Each row was made from one small tree. Brackets hold a mark, then the marks that hang from it, in the order of their numbers. Every link used is in the known rows. Write each row's tree.
Known rows
{J819 J828}: [-10.3 -17.1  13.4  -3.4  17.7  -8.4  11.9  -1.8 -10.4 -24.4  10.2 -14.2
 -46.4  13.1   1.8 -18.2 -22.4  -1.9   0.1  -5.4   6.6 -13.2  13.4 -15.4
  14.1]
{J819 {J828 J44 {J263 J667}}}: [-38.0 -29.3  19.7 -36.5  19.7   2.5  22.7  -0.7  10.0 -28.8   9.8 -44.1
 -59.2 -12.2 -15.8 -12.7 -45.1   1.5 -23.9   0.6  17.2 -31.9  36.8   2.7
  -5.2]
{J899 J667}: [ 32.8  -0.2  14.7 -13.4  -1.3 -33.3   2.6 -30.4   3.4  -2.0   1.2 -10.4
   9.6 -11.0  21.2  15.9  -0.4   0.5  -9.4   4.0   6.5  37.4  -7.0 -13.8
   6.4]
{J621 {J263 {J667 J137} {J828 J44}}}: [-10.0 -10.7  -1.3  33.1   8.1   6.6  56.3  17.0  22.7   2.6  23.2 -38.0
   2.5  -3.5  20.3  63.7  -4.2   5.0 -45.5  19.2   6.6 -18.3  23.1   7.8
 -16.6]
{J667 J137 J899}: [ 26.7  11.5 -17.7 -16.9 -13.5 -47.4  10.4 -15.3 -16.7   8.8 -24.0  -0.2
  23.1 -18.9  19.0  30.8 -12.6  -6.7  13.9  10.4  -6.8  36.0  50.1 -25.6
  11.6]
{J601 {J899 J667}}: [ 27.6   7.7  14.6 -21.6  18.0 -47.8  -6.1 -35.2 -21.6 -35.1  -7.6  -1.1
  -0.3 -17.3   5.0  12.5  -9.9   9.3 -11.3   0.4 -27.5  36.3 -22.9  -5.6
  25.6]
{J667 {J137 J995} {J899 J601}}: [  3.6  12.0 -47.4  -3.0   6.1 -60.7  -2.5 -39.9 -43.2   3.8 -24.9  14.4
  13.8 -32.0  27.5  32.9 -26.4 -38.0   7.8  11.5  -8.1  49.6  46.5 -62.2
  31.0]
{J275 J263}: [ -8.1 -14.6  31.0  -1.9  -3.7  18.0  10.5   3.6   4.6   8.4   3.9 -16.5
 -25.3   6.7   4.0 -16.6   7.5 -31.8 -21.8   8.1  -6.2   4.5  18.7   0.3
  -8.2]
{J601 J899}: [  0.3   8.7   0.5 -10.3  17.5 -21.4  -6.3 -11.7 -24.4 -32.2  -7.9   7.4
  -7.3  -9.0 -12.1  -1.4  -9.3   9.2  -5.1  -2.5 -33.0   7.1 -16.9   6.0
  19.8]
{J44 {J828 {J263 J667}}}: [-25.1 -18.5   6.0 -49.6 -24.4  -7.5   5.7 -17.6  49.2  10.7  -8.4 -29.9
  -4.8 -27.3 -21.2   6.2 -26.5  10.7 -12.5   8.6  -4.0  -9.6  43.4  33.9
 -43.8]
{J899 J601 {J667 {J137 J995}}}: [ 14.4   5.0 -24.5  -4.1  18.1 -63.7 -11.2 -50.1 -22.9   5.2 -12.5   8.6
  21.9 -24.3  32.6  34.1 -28.4 -28.8 -14.6   8.5   3.5  55.0   5.3 -68.6
  43.2]
{J995 J137}: [  0.8   3.8 -22.5  11.1  17.3   0.7  -3.7  -9.7  10.3  27.2  19.3  21.3
  -2.4  -2.8 -18.4  -1.3   8.5 -40.8  -4.5 -17.8  -2.6  -9.6   0.6  -0.1
  -7.5]
{J667 J137}: [  3.5   2.0 -14.1  -6.7  -7.1 -16.2  -4.0  -1.0   5.2  24.1 -15.0   3.2
  26.1  -0.6   4.8  21.2 -16.5   5.9  -3.0   2.0   2.0  -0.8  32.2 -21.7
  18.4]
{J899 {J667 J137}}: [ 34.5   1.1   4.6 -17.9  -7.5 -46.3  -1.7 -29.7   7.8  15.3 -10.7  -8.3
  30.3 -12.9  25.4  33.5 -14.2   5.8 -12.4   3.8   7.6  34.9  19.1 -29.4
  21.7]
{J44 {J828 J819}}: [-16.8 -20.9  24.3  -1.3 -26.3 -23.9   2.3 -30.7  29.4  -4.5  18.6 -19.0
 -29.7  14.5 -27.7  -1.7 -38.0  -3.8  14.6  13.9   3.4 -19.8  49.6  37.4
 -30.0]
{J263 J621 {J667 J899}}: [  5.8   2.6 -12.6 -34.0 -22.0 -13.6  34.9  12.7  11.4 -14.0 -13.8 -28.6
  23.9 -78.0  41.2  48.3  30.2   2.3 -52.4  26.3 -22.1  30.1   0.6  -4.9
 -37.8]
{J275 {J263 J667 {J828 J44 J819}}}: [-32.4 -27.8  52.5  24.5  -3.3  13.5  37.5   4.7   8.0   2.9  50.7 -60.3
 -52.6   3.6  -9.4  -3.3 -37.9 -34.2 -44.4  13.7  -2.5 -17.9  33.4  28.6
 -21.0]
{J621 J263}: [  6.9   6.5   0.0  21.0   8.6  20.7  33.9   3.6  15.9  -8.0  -5.3  -5.3
  -2.1   1.4  28.4  31.6  34.0  -0.2 -15.8  23.4  -1.3  -3.4  -0.9  10.2
 -21.7]
{J275 {J263 J828}}: [ -1.8 -12.2  55.1  23.3   6.9  24.4  22.8  13.1  -6.9  14.0  38.5 -30.8
 -36.4  29.6   9.0 -15.6   2.8 -38.5 -33.8   4.5 -20.6   1.3  23.8  11.5
  -8.6]
{J44 {J828 J263}}: [-14.9 -15.4  21.1 -39.5 -17.6  -2.6  -0.3 -17.2  38.8   5.5  -1.2 -18.9
 -15.6   4.3 -21.1  -6.0 -18.4  -1.4  -3.2   7.6  -6.9 -11.8  54.7  34.2
 -35.7]
{J621 {J263 {J667 J137}}}: [ -4.4   6.4 -29.6   4.9  -5.1   5.1  39.3   5.3  33.3  14.6 -25.5 -15.2
  28.8 -38.9  29.8  59.4  12.2  18.0 -30.3  25.0   0.4  -0.4   5.4  -4.4
 -19.9]
{J601 {J899 {J667 {J137 J995}}}}: [ 16.7   5.2  -4.2 -20.1  13.1 -56.3 -15.1 -54.9 -21.8 -15.3 -14.4   3.3
  13.3 -24.0  13.7  25.0 -22.8   8.8 -19.6  -4.0 -22.4  29.7   8.6 -31.7
  39.7]
{J275 {J263 {J667 J137}}}: [-19.7 -14.2   2.0 -17.8 -18.4   1.9  14.7   3.1  21.6  28.7 -15.3 -27.5
   6.3 -33.9   6.2  11.3 -13.6 -14.3 -35.3  10.3  -2.1   6.6  26.0 -14.8
  -6.0]
{J44 {J828 {J263 J621 J667} J819}}: [-30.7 -14.5  32.1 -45.7 -31.7   4.8  15.8 -17.2  57.9   6.4   6.0 -49.7
 -18.8 -34.4  -6.8  14.7 -22.2   4.7 -36.7  33.4 -20.4 -25.3  59.3  53.6
 -66.0]
{J828 J44 J819}: [-26.6 -20.1  28.0  19.3  -1.7  -8.1   9.8 -18.1   2.2 -25.5  33.9 -25.3
 -46.3  20.4 -29.4  -2.4 -45.1 -14.3   4.7  12.6  22.6 -35.6  35.8  27.1
  -6.9]
{J667 J899}: [ 24.4   9.9  -4.5 -11.6  -5.5 -31.5  13.7 -15.5 -21.9 -14.3 -10.3  -3.3
  -3.7 -17.7  13.7  11.1   2.7 -13.6  17.4   9.4  -8.9  37.9  17.9  -3.3
  -5.1]

Which tree is each row?
[-35.4 -29.8  29.6 -42.9  15.8  15.2  31.2  13.1  19.1 -34.4  14.7 -51.6
 -53.3 -21.5   4.4   1.2 -19.3  -1.3 -55.3  12.2   5.9 -33.7  39.4   1.7
 -17.8] : {J819 {J828 J44 {J263 J621 J667}}}
[-11.0  -3.9 -20.0 -30.6 -23.3  -1.4  20.9  23.4  33.8  16.9 -15.7 -25.1
  45.7 -65.8  33.4  58.0  14.0  17.6 -66.8  19.1 -13.8  -0.7  11.8 -19.6
 -17.6] : {J263 J621 {J667 J137}}
[-17.6  -7.3  21.1  45.0  10.4  15.5  59.8   5.4  20.1 -10.0  41.5 -49.3
 -28.3  -2.0  13.9  47.0 -12.0  -0.9 -37.3  28.9   1.4 -25.8  12.9  39.3
 -35.4] : {J621 {J263 J667 {J828 J44 J819}}}
[-12.6 -17.5  69.0  36.0   7.2  21.2  37.5  21.3   0.1 -22.0  77.8 -49.4
 -43.5  31.0  14.4  21.9  -0.7 -22.4 -61.6  24.5 -16.9 -36.2  40.3  35.6
 -26.9] : {J263 J621 {J828 J44 J819}}
[-12.6 -19.0  33.5 -45.7 -20.8   9.5   9.6  -3.6  47.3  -1.1   3.2 -27.4
 -10.7  -5.3   0.2   8.5  10.3  -3.2 -34.9  18.6 -18.1 -15.7  57.3  33.6
 -50.3] : {J44 {J828 {J263 J621}}}
[-11.7 -11.9   9.1  36.7  13.0  17.2  58.8  16.0  19.7 -12.3  31.0 -39.0
 -14.7  -1.7  16.6  50.8   8.4   1.2 -44.2  18.8   5.2 -16.7   2.6  23.0
 -27.9] : {J621 {J263 J667 {J828 J44}}}
[-28.4 -19.9  42.2  21.1  -4.6  13.1  47.2  23.5  17.4 -14.4  64.2 -65.8
 -26.2 -18.8  12.0  40.9 -15.6  -5.7 -76.8  24.6 -13.4 -32.6  22.9  35.3
 -39.0] : {J263 J621 J667 {J828 J44 J819}}
[-22.4  -5.2  -5.9 -44.5  11.1 -16.9  20.7  -7.2   0.3 -24.6  -9.3 -33.6
 -18.6 -45.2 -10.6  14.3 -33.4 -18.3 -16.4  18.6   3.2  15.8  26.7  10.6
 -18.3] : {J828 J44 {J263 {J667 {J899 J601}}}}
[ 22.1  17.8 -32.5  -9.9   6.5 -62.4   9.6 -13.0 -36.3  -5.2 -26.9   9.7
  20.1 -21.4  18.4  31.6 -21.3 -30.9  16.2  20.2 -16.7  59.0  29.2 -43.4
  25.6] : {J667 J137 {J899 J601}}
[ -4.4  -4.9  41.9  57.4  19.0  22.6  52.2   2.4   5.8 -16.8  49.9 -35.5
 -42.5  40.0  14.9  30.2   0.2 -14.3 -25.8  27.0  -0.6 -29.3  27.1  39.8
 -26.6] : {J621 {J263 {J828 J44 J819}}}
[-31.2 -16.8  23.8  31.1   1.9  -7.2  33.0   1.8   4.5  -4.3  59.7 -53.8
 -35.3  -4.9 -18.5  18.2 -57.5  -2.5 -25.9   7.5   5.5 -27.8  18.9  35.2
 -16.9] : {J263 J667 {J828 J44 J819}}
[-21.5 -11.5  37.7 -28.9 -19.5  -2.9  -0.2 -32.3  40.0   7.1   8.3 -32.7
 -35.3   6.3 -25.2 -11.0 -39.0  -4.1   4.8  21.6 -11.3 -24.6  69.1  55.7
 -45.2] : {J44 {J828 J263 J819}}
[-18.0 -12.7  17.0 -56.1  -7.2   8.3  34.2   8.9  22.1 -22.3  -2.0 -49.8
 -10.7 -54.6  13.6  32.1   6.5  -8.4 -57.4  27.6  -6.2  -2.2  42.5  20.2
 -45.3] : {J828 J44 {J263 J621 {J667 J899}}}
[-22.1 -20.5  16.1 -56.5 -28.2   5.3  16.4  -3.1  58.3   4.0  -4.7 -36.2
   0.2 -36.2  -0.5  20.1   0.4   7.5 -44.0  21.1 -15.5 -12.6  46.3  33.0
 -57.5] : {J44 {J828 {J263 J621 J667}}}
[-12.2  -6.8  38.6 -38.1  21.1  25.9  20.2  11.1   6.3 -17.9   5.0 -33.1
 -46.7  -5.2  23.2 -13.3   3.7  -5.0 -42.9  14.9 -19.8 -20.5  35.8   2.2
 -14.4] : {J819 {J828 {J263 J621}}}
[ 30.5  10.4 -12.8 -10.3  17.4 -65.9  -1.4 -29.0 -17.8  -2.2 -14.6   4.3
  24.7 -17.9  25.5  33.2 -25.5 -22.9  -8.6  15.3  -3.6  61.8  -7.6 -52.6
  39.0] : {J899 J601 {J667 J137}}
[ -3.8  20.0  -2.0 -59.0   4.1   5.8  26.4  10.2   7.7  -4.3 -25.8 -32.4
  10.0 -76.2  36.7  27.8  16.1 -12.1 -51.0  37.4 -40.7  31.9  11.1   8.8
 -40.8] : {J828 {J263 J621 {J667 {J899 J601}}}}
[-44.3  -7.2  24.0 -28.6  -2.4  12.4  15.5 -19.2  26.3  -2.5  11.6 -55.0
 -38.6 -29.3 -27.3   0.6 -57.6  -0.4 -18.6  23.2   8.5 -37.9  46.2  50.6
 -34.3] : {J828 J44 {J263 J667} J819}
[-11.8   3.5 -16.0  33.4   7.5  11.8  43.0  -2.3  18.3  26.0  12.3 -27.6
  14.5 -20.6  39.5  61.3   2.6   6.5 -47.4  15.7  -8.1  -8.1  22.0  -5.6
 -16.1] : {J621 {J263 {J667 {J137 J995}} J828}}
[-16.8 -14.8  33.3  10.8  -1.0  18.5  30.7  17.2   6.6  19.7  28.0 -42.9
 -21.9  -8.8   9.0  -1.1 -10.0 -24.0 -46.7   5.8 -17.0   4.9  10.5  10.9
 -18.4] : {J275 {J263 J667 J828}}
[ -2.3 -17.0  24.3   0.8  -5.6 -11.2  56.9  27.4  -0.9 -27.4  46.7 -54.0
  -9.6 -33.0  28.6  55.6   9.7 -13.5 -70.9  17.9 -16.0   8.9  22.3  11.0
 -35.1] : {J263 J621 {J667 J899} {J828 J44}}
[  9.6  10.5   5.4   1.5   9.1 -17.8  49.2  28.5 -17.7 -18.2  27.2 -38.7
   5.0 -52.6  47.5  52.0  14.4 -24.0 -65.2  28.7 -45.9  43.5  -8.8  -4.3
 -28.0] : {J263 J621 {J667 {J899 J601}} J828}
[-32.5  -6.5  45.9 -16.6   6.4  18.2   6.7 -19.9  14.3  -8.8  22.3 -42.4
 -52.1  10.7 -24.6 -15.2 -46.3 -13.6  -6.3  22.4   6.8 -41.0  60.0  50.6
 -25.3] : {J828 J44 J263 J819}
[-14.3 -14.6  24.9   7.6  -5.2   8.7  28.4  15.7   9.6  34.5  19.2 -40.9
  -5.5 -11.0  10.5  12.4 -20.9 -19.5 -49.3   7.5 -15.9   4.7  31.0  -4.1
  -6.0] : {J275 {J263 {J667 J137} J828}}
[-20.7 -15.7  41.3 -37.0   4.7  35.0  16.5  15.6  23.5 -19.0  13.7 -35.8
 -22.4  -3.3   5.8  10.3  16.3 -12.8 -57.2  19.2  -3.7 -30.2  45.1  24.7
 -31.5] : {J828 J44 {J263 J621}}
[-23.0 -22.2   9.9  20.3   5.0  -4.9  30.7  16.4   4.5  -6.3  48.6 -40.4
 -14.6  -6.6 -14.6  23.8 -34.2   1.0 -34.7  -7.4   9.1 -15.7   3.1  13.3
  -7.8] : {J263 J667 {J828 J44}}
[ -5.9  -1.7   9.1  -0.3  -8.5   6.2  36.2  36.7  19.9  24.7  25.7 -42.1
  31.5 -36.6  38.5  59.3   8.4  10.5 -83.0  14.4 -31.0  -5.8  19.0  -3.5
 -19.1] : {J263 J621 {J667 J137} J828}
[ -1.0 -15.8  68.3  15.6   3.1  38.8  34.8  31.0   3.3   5.0  44.0 -39.7
 -29.1  18.4  34.1   1.7  36.0 -41.8 -74.3  18.6 -33.2  -2.0  26.9  11.8
 -26.3] : {J275 {J263 J621 J828}}
[ -5.4  -9.9   8.7 -20.3 -16.0  -7.1  26.7  -3.5   3.9   4.2 -12.6 -30.8
 -12.0 -44.8  11.8   3.9  -2.9 -25.9 -22.7  15.9  -8.5  32.4  15.5  -3.7
 -21.3] : {J275 {J263 {J667 J899}}}
[  4.0  -3.8   6.1  29.9   8.3  -3.1  66.9   6.6   6.0 -22.2  25.6 -39.9
 -15.6 -13.6  26.7  57.3   9.5  -7.1 -32.1  24.4  -0.3   7.0  13.8  19.2
 -31.4] : {J621 {J263 {J667 J899} {J828 J44}}}
[ 11.0  10.8 -22.8   1.5  -3.3  -4.1  50.1  -3.1  15.5 -10.0 -21.8 -20.7
  10.8 -48.0  37.2  52.7  25.0   5.2 -17.4  32.2  -4.1  23.7  -3.4   7.1
 -33.9] : {J621 {J263 {J667 J899}}}
[ 28.0   8.9   5.0 -25.1  12.2 -58.5  -8.1 -35.4 -18.0 -18.1 -16.4   1.3
  16.3 -19.1   8.8  24.8 -20.8  12.8 -13.2   0.3 -25.9  35.2  -2.0 -18.9
  37.0] : {J601 {J899 {J667 J137}}}
[-24.8 -35.0  54.0   8.7  -4.2  29.1  47.7  33.8  16.8  -5.6  47.8 -58.5
 -29.7  -9.4  18.3  18.6  13.5 -34.9 -89.8  16.5 -15.0 -11.6  26.1  11.7
 -33.5] : {J275 {J263 J621 J667 {J828 J44}}}
[-31.6 -12.1  19.9 -39.5 -27.5  -8.4   7.5 -31.8  50.9  12.0   1.6 -41.2
 -24.3 -25.3 -25.9   0.9 -49.6   7.2  -4.7  23.3  -7.9 -21.8  56.4  55.5
 -53.6] : {J44 {J828 {J263 J667} J819}}
[-33.1 -17.7  20.0 -48.5  -4.7  28.0  25.4  17.7  36.7 -13.1   4.8 -48.3
  -8.4 -43.9   5.1  25.0   4.9   1.1 -69.9  20.4  -0.6 -25.6  32.0  23.0
 -40.6] : {J828 J44 {J263 J621 J667}}
[-42.9 -10.3  38.2 -36.3  -7.9  27.4  27.5  -1.0  37.5 -10.2  16.9 -63.8
 -31.7 -41.8  -0.4  17.5 -23.7  -4.0 -58.9  38.0  -6.3 -41.7  49.2  49.3
 -51.5] : {J828 J44 {J263 J621 J667} J819}
[-24.7  -7.9  11.2 -42.0  17.7   9.1  17.4  -1.0   9.6  -5.8  -7.0 -36.5
 -40.5 -26.5   2.4 -16.2 -32.8   8.0 -19.5   4.3  -4.7 -14.2  21.5   1.4
  -7.3] : {J819 {J828 {J263 J667}}}
[ 18.9  -3.0  -5.9 -11.3  -6.6 -45.6 -10.7 -53.2   4.6  22.9  -7.7  -3.6
  27.1 -18.3  32.5  32.1 -17.6  -1.4 -18.4  -2.4  14.4  27.5  32.3 -47.0
  26.7] : {J899 {J667 {J137 J995}}}
[-25.8  15.9  28.2 -43.0  -9.7  34.0  20.6  -1.3  34.8  16.5  -2.7 -53.8
  -8.4 -59.7  21.1  13.4  -8.6   5.9 -54.1  42.0 -34.6 -20.0  30.1  48.5
 -55.7] : {J828 {J263 J621 J667} J819}
[  0.3  -9.4  29.8  49.4  20.7  22.8  51.8  14.5   6.3 -18.7  41.7 -26.8
 -28.3  37.7  18.2  35.0  18.3 -11.9 -32.6  17.0   2.8 -20.1  16.9  22.5
 -18.8] : {J621 {J263 {J828 J44}}}
[-19.7 -26.2  73.7  36.2   6.3  19.9  29.3   2.9  -5.8  -2.5  59.4 -47.9
 -66.3  43.4  -8.9 -18.0 -26.0 -47.0 -31.4  12.4  -5.5 -21.0  47.7  29.9
 -12.9] : {J275 {J263 {J828 J44 J819}}}
[-14.3   2.5  34.9  16.5  -4.9  17.3  41.4  23.8  15.6   8.3  48.1 -58.0
  -8.5 -33.6  30.4  36.9  -3.0   2.3 -73.2  27.5 -37.6 -15.0   7.8  33.9
 -42.2] : {J263 J621 J667 {J828 J819}}
[  7.5   4.2 -33.0 -10.4 -12.8 -46.5  -2.1 -43.3 -22.2  17.7 -19.5   5.1
  19.5 -26.9  26.5  31.2 -17.2 -13.6   5.7   2.3   0.7  27.8  66.2 -45.6
  18.3] : {J667 {J137 J995} J899}
[-29.2  -2.5  21.1 -35.5  -5.6  -8.7  23.7 -27.7  13.4 -11.4   6.3 -56.3
 -40.0 -42.0 -17.3   6.1 -55.3  -9.2  -8.5  29.3   3.7 -13.9  57.2  47.8
 -37.7] : {J828 J44 {J263 {J667 J899}} J819}
[-27.3 -27.4  34.7 -25.8  26.8   7.9  16.7  -2.4   1.2 -33.6  17.6 -34.7
 -69.5  19.3 -14.9 -23.6 -35.0  -9.7 -14.4  -0.1  16.5 -33.3  47.1   3.5
   3.4] : {J819 {J828 J44 J263}}
[ -6.9 -10.4  81.2  24.0   0.7  40.5  36.4  20.2   3.2   6.2  51.4 -50.2
 -44.4  19.9  30.6  -3.3  17.7 -44.3 -67.8  29.3 -39.2 -11.6  39.3  28.4
 -32.7] : {J275 {J263 J621 {J828 J819}}}
[-25.9  20.6   5.2 -39.7  -7.4   7.3   5.6 -19.8  30.2  40.0 -17.8 -43.1
   0.6 -49.2  -0.4   9.0 -52.7  13.6 -15.3  28.3 -18.6 -16.5  47.7  34.4
 -27.7] : {J828 {J263 {J667 J137}} J819}
[ -2.3 -10.9  12.3 -32.2 -26.1  -2.3  36.6  12.8  18.3  11.4 -16.0 -37.7
  11.6 -57.2  39.7  33.7  21.9 -25.8 -65.8  30.6 -23.2  27.2  39.4 -17.7
 -27.5] : {J275 {J263 J621 {J667 J137 J899}}}
[-20.6 -12.4  49.0 -35.9 -23.3   9.7  10.3 -18.1  46.6   0.7  12.9 -38.8
 -29.3  -3.8  -5.7   3.4 -13.3  -5.7 -27.3  33.3 -22.3 -27.8  72.6  55.3
 -58.8] : {J44 {J828 {J263 J621} J819}}
